Each row was made from one small tree. The marks that hang from a mark follow it in brackets, in the order of their numbers. Every link used is in the known rows. Write each row's tree.
Known rows
Q_93[Q_426[Q_761[Q_623[Q_655[Q_791]]]]]: [-84   1   5 -37  10  24  -2  54 -24   7  -2 -53  57 -30 -35  25  38  37
 -38 -58  -2  30 -16 -41   5   3   6 -27 -11  13 -58   3  13 -21  -2  12]
Q_791[Q_662]: [ -9  -2 -38 -11  15  -7  -5  45 -19   4  34 -16  20 -14  -8  -3  19   7
 -21 -25  24  11 -18 -24   6  25  15  29  -7 -17 -14 -16 -17 -11  19 -13]
Q_761[Q_426 Q_623[Q_655[Q_894]]]: [-57   2   7 -21  12  15 -46  55  -3  18   6 -37  35 -37 -34  27  44  35
 -24 -36   8  15  10 -20 -12   1  11 -10  28 -22 -21 -28  20 -17 -17  25]
Q_426[Q_93 Q_761[Q_623[Q_655]]]: [-53   6 -16 -35 -12  20 -10  57 -22   4  -8 -58  51 -46  -7  32  45  41
 -51 -60  19   9 -18 -34   3   8  -9 -29  10   9 -41 -12   9   8  17  32]
Q_426[Q_93 Q_761]: [-19  10 -44 -17  -4   1   2  56 -20 -10   9 -54  34 -32   2  23  25  16
 -47 -55  30  17  -9 -29  15  10  -8   6  -7  14 -50   4   1  20  35  27]
Q_662[Q_161 Q_791[Q_655]]: [ -3  19 -15  12 -11 -12 -28  14 -43  13  43  -3  13  -5   0 -34  21  33
 -17 -18  10  47 -50 -53 -20  27  25  21 -33 -33  -2  -1 -21 -42   7 -30]
Q_761[Q_623[Q_655[Q_894]]]: [-40  12  10 -28  12   3 -32  47  -2  29   4 -25  39 -23 -15  17  47  34
 -18 -26  -3   7 -10 -20  -9  -1  29   0  16 -28  -9 -31  21 -16  -8  18]
Q_623[Q_655[Q_791 Q_894[Q_706]]]: [-43  16  12 -19   8  -2 -11  52   8  32   0 -17  40  10 -33  11  25  31
   8  -4 -12  25  15  -7 -11  10  49  24  -2 -29 -18  -1  16 -16 -11  27]
Q_791[Q_655 Q_662[Q_161]]: [  7  11 -43   3  16  -5  -6  26 -42   8  48  -5   5 -12  10 -39  26  21
 -16 -23  13  32 -50 -40  -1  50  27  34 -28 -45   6 -21 -35 -22  21 -38]
Q_426[Q_761[Q_623]]: [-35   5 -13 -29  -6   1 -10  42 -15   4   9 -23  41 -32  -4  18  37  27
 -45 -61  15   9 -19 -51   5  -2   3 -16  -1   7 -43 -12  10   5  11  10]
Q_7[Q_894[Q_706]]: [  3  17 -12 -19   2 -12   4  35  19   9   4  11  41   8   5  17  35  12
 -32 -17  18  -4  13 -32 -10 -13  39  31   9   4 -30  11  23  -3  32  18]
Q_791[Q_655[Q_623[Q_761] Q_894]]: [-22  -9 -20 -21  38 -21 -17  50   0  18  14 -19  13 -36 -22   0  30  35
 -20 -48 -28  28 -42 -39   4 -10  51  15 -20 -36  -2  -7  14   9 -12 -21]
Q_623[Q_655]: [-20  15  -6 -13  -3  -1 -13  46 -11  16   8 -25  36 -19 -17  17  35  28
  -9 -20   4   5 -17 -26  -8  19  24  17   1 -11 -30 -16  -3 -22   4   4]
Q_791[Q_655 Q_662]: [ -3   4 -43  -3  17  -8 -23  35 -22  -1  35  -9  12 -28  -4 -17  22  19
 -31 -25  23  28 -31 -30   3  40  29  35 -15 -32   4 -13 -26 -12  14 -26]
Q_623[Q_655[Q_791 Q_894] Q_761]: [-40   2   9 -25  27  16  -9  62   0  35  14 -25  40 -13 -47  12  26  31
   9 -20 -29  23 -22 -21  -3   7  27  10  -3 -31 -16  -3  18 -24 -27   5]
Q_662[Q_161 Q_791[Q_655[Q_623 Q_894]]]: [-17   7 -12   1   6 -34 -31  26 -38  22  37 -15  -6  -3  -6 -35  22  35
  -8 -21 -15  55 -53 -38 -17   1  44  14 -43 -42   8 -10  -7 -19   2 -29]
Q_655[Q_791 Q_894]: [-23   6  -4  -7  13  -7 -17  50  -7  23  27 -21  20   0 -28   2  19  14
 -13 -16  -1  29  -1 -12   0   8  28  25  -9 -25 -22  -4  14 -14  -1   9]
Q_161[Q_662[Q_791[Q_655]]]: [ -6   0 -12   2 -30 -31 -34  21 -40  16  49   9  18 -13  -8  -7  14  42
 -20 -21  18  43 -49 -38 -30  26  29  37 -30 -22   4   7 -26 -23  -3 -32]
Q_894[Q_706]: [-10  14 -18 -13   0  -8  -6  35   7  10   0   2  39   1  -8  15  26  24
 -14 -25  15   4  12 -27  -3   5  40  29   0  -7 -37  -1   5  -1  17   9]
Q_662[Q_161 Q_791]: [ -6  15 -14   5 -12 -11 -11  23 -37  19  41  -9  16   7  -7 -19  18  25
  -7 -14  14  32 -32 -40 -16  15  11  12 -23 -22 -23  -3 -10 -39  15 -19]
Q_761[Q_426]: [-21  -1 -24   1   7   5 -28  48 -17  -6  17 -25  21 -28 -31  23  23  18
 -29 -39  25  16  13 -30  -5  11   6  14  11  -6 -44  -9  -4 -13   5  12]
Q_93[Q_426[Q_761[Q_623[Q_655[Q_894]]]]]: [-66  12  -5 -47  28   2 -13  50  -1  13  -4 -57  47 -38 -11  30  50  22
 -37 -54  -2  19 -12 -24  10  -9  16 -18  -7   6 -38 -16  21  -2   2  24]
Q_623[Q_761]: [ -7  -5 -19 -19  18   8  -1  47  -3  13  14 -13  40 -25 -25  14  27  25
 -16 -44  -2   6 -24 -40   6   4  16  18  -1 -11 -33  -3   9  -9   2 -10]
Q_791[Q_655[Q_623[Q_761]] Q_662]: [-22 -25 -43 -22  35  -6  -1  53 -23   3  30 -15  15 -35 -20 -12  21  35
 -22 -52 -14  27 -58 -46   7  12  35  15 -24 -32  -1  -9 -12   5   0 -43]
Q_761[Q_426[Q_93] Q_623[Q_655]]: [-59  -7 -15 -12  -5  43 -40  59 -23  -3  -3 -58  45 -49 -32  41  42  45
 -49 -48  30  10  14 -28 -12  14  -8 -22  38  -5 -40 -16  11 -10   5  35]
Q_161[Q_662[Q_791]]: [ -9  -2 -11  -5 -30 -29 -16  32 -35  18  50   2  23   2 -17   6  10  30
  -9 -21  19  29 -36 -29 -27  14  18  29 -22 -10 -18   6 -17 -20   3 -20]
Q_791[Q_655[Q_894[Q_706]] Q_662]: [-10   8 -34 -13  27 -21 -21  31   7  16  24   1  18 -12   4 -16  22  16
 -19 -13  12  26  -6 -11   1  22  56  43 -17 -46  21 -12 -10   4   8  -3]
Q_623[Q_655[Q_791[Q_662]] Q_761]: [-42 -15 -13 -27  24  26   6  66 -22  21  30 -25  41 -17 -49   3  16  29
   3 -22 -16  24 -38 -29   1  29  10   9  -9 -28 -15  -5  -7 -28 -16 -17]
Q_623[Q_655[Q_791] Q_761[Q_426]]: [-58 -15   2 -15  16  37 -17  70 -17  13   9 -36  45 -30 -72  28  22  43
  -2 -34 -11  29  -7 -38 -10  18   1  -6   8 -13 -42   2   8 -34 -30   6]
Q_623[Q_655[Q_894] Q_761[Q_426]]: [-43  -3  -7 -24  32  12 -24  65   4  19   9 -39  36 -40 -43  30  33  29
  -5 -33 -13  15  -5 -22  -4   1  12   4  15 -25 -18 -14  15 -18 -27  19]

Write each row's tree
[-35   1  -9 -11   2 -39 -35  34  -2  17  13  -7  15   1 -16 -10  20  36
 -14 -22  -3  46 -14 -25 -20 -14  66  21 -28 -30   4   8  10   1  -4  -3]	Q_662[Q_791[Q_655[Q_623 Q_894[Q_706]]]]
[-38   1 -30 -27  -6  16 -10  51 -23  -4   2 -49  43 -40   0  28  38  31
 -64 -70  28  12  -9 -40  12   0 -14 -22   4  12 -46  -5  12  21  26  25]	Q_426[Q_93 Q_761[Q_623]]
[-65   7  -6 -43  10  13  -6  46 -16   2  -5 -53  55 -41 -15  30  46  32
 -41 -63   8  13 -19 -42   8  -2   5 -25  -5  18 -53 -10  10 -11   7  14]	Q_93[Q_426[Q_761[Q_623[Q_655]]]]
[-48 -16 -21 -23  30 -20   5  62  -6  19  24 -19  17  17 -29  -6  12  21
  -4 -19 -10  37   0  -3   3  -1  52  19 -21 -33 -13  -3   8  11   4   1]	Q_655[Q_623 Q_791[Q_662] Q_894[Q_706]]
[-27 -11 -20 -30  40 -18  -1  62   3  24  13 -25  21 -20 -27  14  27  25
 -13 -47 -26  12 -29 -30   8 -26  36  11  -9 -21 -24 -12  25  12  -5  -6]	Q_655[Q_623[Q_761] Q_894]
[  2  16 -35  -6  27 -20  -8  22 -10  21  35   1  10   4  18 -37  27  20
  -5  -7   3  34 -20 -22   1  33  51  43 -29 -58  21 -19 -19  -8  14 -18]	Q_791[Q_655[Q_894[Q_706]] Q_662[Q_161]]
[-56 -11   2 -27   1  27 -14  55 -31  19  22 -24  40 -12 -36   0  27  38
 -18 -23   4  24 -23 -29  -7  29  13  -7   5 -29 -14 -19  -1 -28  -9  -8]	Q_761[Q_623[Q_655[Q_791[Q_662]]]]
[-59  -4 -14 -14  12  33 -46  61  -8  10  -2 -62  35 -46 -30  41  46  37
 -43 -44  19  15  21 -11  -6  -1  -2 -15  36 -19 -22 -24  21  -4   0  44]	Q_761[Q_426[Q_93] Q_623[Q_655[Q_894]]]
[-28 -17 -44 -11  21  32 -15  61 -13  -6  11 -48  35 -47 -39  38  25  29
 -41 -60  21  16   6 -34   7   8 -13   3  20  -3 -45   6   9   1   8  20]	Q_623[Q_761[Q_426[Q_93]]]
[-42 -32 -42 -15  25  23 -12  73 -21  -7   6 -59  27 -43 -44  37  26  40
 -40 -73   5  20  -4 -35   6  -9  -5 -11  13   0 -53   4  14  15   7  10]	Q_655[Q_623[Q_761[Q_426[Q_93]]]]
[-25 -12 -12  -9 -11 -54 -35  41 -34  25  48  -5   0 -12 -13 -10  12  42
 -12 -25  -6  54 -56 -24 -27  -2  51  29 -40 -32  14   0  -9  -2 -11 -31]	Q_161[Q_662[Q_791[Q_655[Q_623 Q_894]]]]
[-61 -10   6 -18  30  27 -24  72  -6  25  16 -41  36 -28 -65  27  25  36
   2 -28 -22  32   0 -22  -6   7  10   3  10 -30 -26  -3  16 -27 -37  18]	Q_623[Q_655[Q_791 Q_894] Q_761[Q_426]]
[-24  -3 -23  -9  27  -7  -7  58 -14  17  47 -23  12   1 -25 -10  12   4
 -11 -12   9  33 -10  -3   4  21  23  30 -15 -35  -6 -10  -6 -11   2  -2]	Q_655[Q_791[Q_662] Q_894]
[-57  -3   3 -16  -3  28 -41  52 -18   8   1 -29  44 -39 -38  33  41  42
 -28 -41  14   9   7 -38 -15   8   6 -16  29 -11 -35 -23  11 -23 -14  18]	Q_761[Q_426 Q_623[Q_655]]
[-37  14   8 -13   9   3 -17  59  -5  28  16 -29  28  -5 -34   8  26  24
   2  -7 -11  25  -9 -10  -9  17  34  20  -3 -30 -17 -11   9 -25 -11  15]	Q_623[Q_655[Q_791 Q_894]]
[-21   9 -22 -11  25  -6  10  39 -16  28  38  -7  15  27  -9 -27  11  18
   8  -4  -2  37  -5 -10   4  27  36  30 -26 -49  -3  -8  -6 -16  11  -3]	Q_655[Q_791[Q_662[Q_161]] Q_894[Q_706]]
[-12   2 -29  -1  14   8  12  42 -48  15  52 -15  13  11 -17 -30  12  17
  -1 -15   7  34 -32 -28   0  43  13  18 -26 -37 -20 -11 -22 -30  15 -26]	Q_655[Q_791[Q_662[Q_161]]]
[-46   2  12 -32  24  13  -2  57  18  38  -2 -17  53   1 -47  16  26  39
  13 -15 -31  21  -6 -19  -4   2  45  14  -4 -32 -16   5  25 -14 -26  18]	Q_623[Q_655[Q_791 Q_894[Q_706]] Q_761]
[-18 -13 -42 -11  22 -20 -14  49 -32  -3  31 -18   5 -27  -8 -15  20  25
 -29 -35   6  28 -45 -33   1  22  40  21 -27 -27  -1 -17 -19   4  14 -33]	Q_791[Q_655[Q_623] Q_662]
[  6  15 -37   1  30 -17 -13  26 -27  18  48 -13  -4 -15  15 -43  29  12
 -10 -13   3  37 -43 -21   5  40  35  38 -30 -58  24 -26 -26 -17  13 -26]	Q_791[Q_655[Q_894] Q_662[Q_161]]
[-13 -15 -43 -16  37  -4   9  42 -43  13  39 -12   6 -24  -8 -32  21  39
 -10 -46 -23  35 -72 -57   6  22  31   9 -37 -45   2 -17 -18  -9   8 -58]	Q_791[Q_655[Q_623[Q_761]] Q_662[Q_161]]
[-31 -10 -28 -10  33 -16  10  57 -40  22  48 -29  -5  13 -18 -32  12  17
   2 -20 -17  43 -37 -14   4  19  32  14 -32 -45  -8 -20  -8 -10  12 -23]	Q_655[Q_623 Q_791[Q_662[Q_161]] Q_894]
[ -6  19 -17  -9  15 -20 -28  27  17  15   4  -1  22 -11   0  -5  32  24
 -18 -19   4  24   3 -21  -3   8  61  42 -10 -34   3  -5   8   2   4   7]	Q_791[Q_655[Q_894[Q_706]]]
[-60 -19 -17 -12  12  54 -18  75 -22   6   6 -61  46 -37 -66  38  22  46
 -21 -45   3  28   2 -29  -8  22 -15 -12  21  -9 -45   9   9 -21 -15  22]	Q_623[Q_655[Q_791] Q_761[Q_426[Q_93]]]
[-23   5 -17 -17  20 -34 -22  40   6  14   0  -6  14 -11  -6  -2  29  34
 -19 -30 -10  25  -7 -23  -4  -9  73  28 -20 -31  -6  -7  11  15   5  -1]	Q_791[Q_655[Q_623 Q_894[Q_706]]]
[-20 -13 -14  -5 -25 -41 -29  38 -49  14  46   0   9 -10 -15  -7  13  49
 -17 -34   2  46 -61 -42 -31  13  41  21 -38 -17  -3   6 -20 -10  -1 -41]	Q_161[Q_662[Q_791[Q_655[Q_623]]]]
[-40 -29 -45  -9  27  20 -27  64 -26 -12   6 -52  21 -60 -38  26  27  47
 -49 -74   2  31 -18 -46   1   4   6  -5   3 -12 -33   4   4  10   2  -4]	Q_791[Q_655[Q_623[Q_761[Q_426[Q_93]]]]]
[-20   4 -15   6  -8 -21 -19  27 -50  11  37  -9   2  -3  -9 -33  20  43
 -16 -31  -6  49 -57 -53 -22  11  35   6 -40 -29  -9  -2 -17 -25   8 -38]	Q_662[Q_161 Q_791[Q_655[Q_623]]]
[-22 -13 -22 -20  25  -7 -12  49 -15  10  10 -15  24 -36 -24   3  28  42
 -23 -57 -21  22 -50 -56   0   0  40  12 -20 -21 -20  -4   2   2  -7 -31]	Q_791[Q_655[Q_623[Q_761]]]
[-17   3 -22 -12  24 -31 -27  46  -8  11  17 -23   5 -25  -9  -6  29  26
 -24 -35  -9  28 -29 -27  -3  -1  54  24 -18 -32  -3 -15   3   7   2 -15]	Q_791[Q_655[Q_623 Q_894]]
[-55   8 -12 -40   3  13 -16  61  -8  14  -5 -65  44 -42  -3  28  46  34
 -43 -53   7  14 -11 -21   8   0   2 -24  10  -4 -23 -19  20  15  10  43]	Q_426[Q_93 Q_761[Q_623[Q_655[Q_894]]]]
[ -7   3 -11  -2 -16 -41 -39  29 -26  23  53   2  10 -12  -6 -11  15  34
 -14 -12   7  48 -44 -23 -28  16  39  42 -32 -34  21   3 -17 -14  -6 -19]	Q_161[Q_662[Q_791[Q_655[Q_894]]]]
[-44  -4  -4 -21  17 -19  -6  59   2  23   5 -15  24  17 -33   9  19  29
  -4 -25 -17  28   9 -11  -5 -15  59  17 -18 -24 -31   4  24   9   1   9]	Q_655[Q_623 Q_791 Q_894[Q_706]]
[-41  -2   4 -24  12  26  -1  61 -14  24  11 -23  47 -16 -54  14  24  38
   4 -29 -22  19 -30 -37  -6  18  18   6  -6 -15 -32   1   6 -30 -21  -7]	Q_623[Q_655[Q_791] Q_761]
[-33 -25 -29 -20  35   9  28  59 -47  21  43 -21  15   1 -35 -23   9  33
   4 -41 -27  38 -57 -44   7  18  16   1 -33 -36 -27  -6  -6 -17   2 -42]	Q_655[Q_623[Q_761] Q_791[Q_662[Q_161]]]
[-38  -4 -11 -16   7  10  -4  60 -29  14  30 -28  30  -5 -34  -3  17  24
  -1 -10   6  27 -23 -14  -5  40  18  19  -8 -25 -16 -10 -17 -27  -1  -8]	Q_623[Q_655[Q_791[Q_662]]]
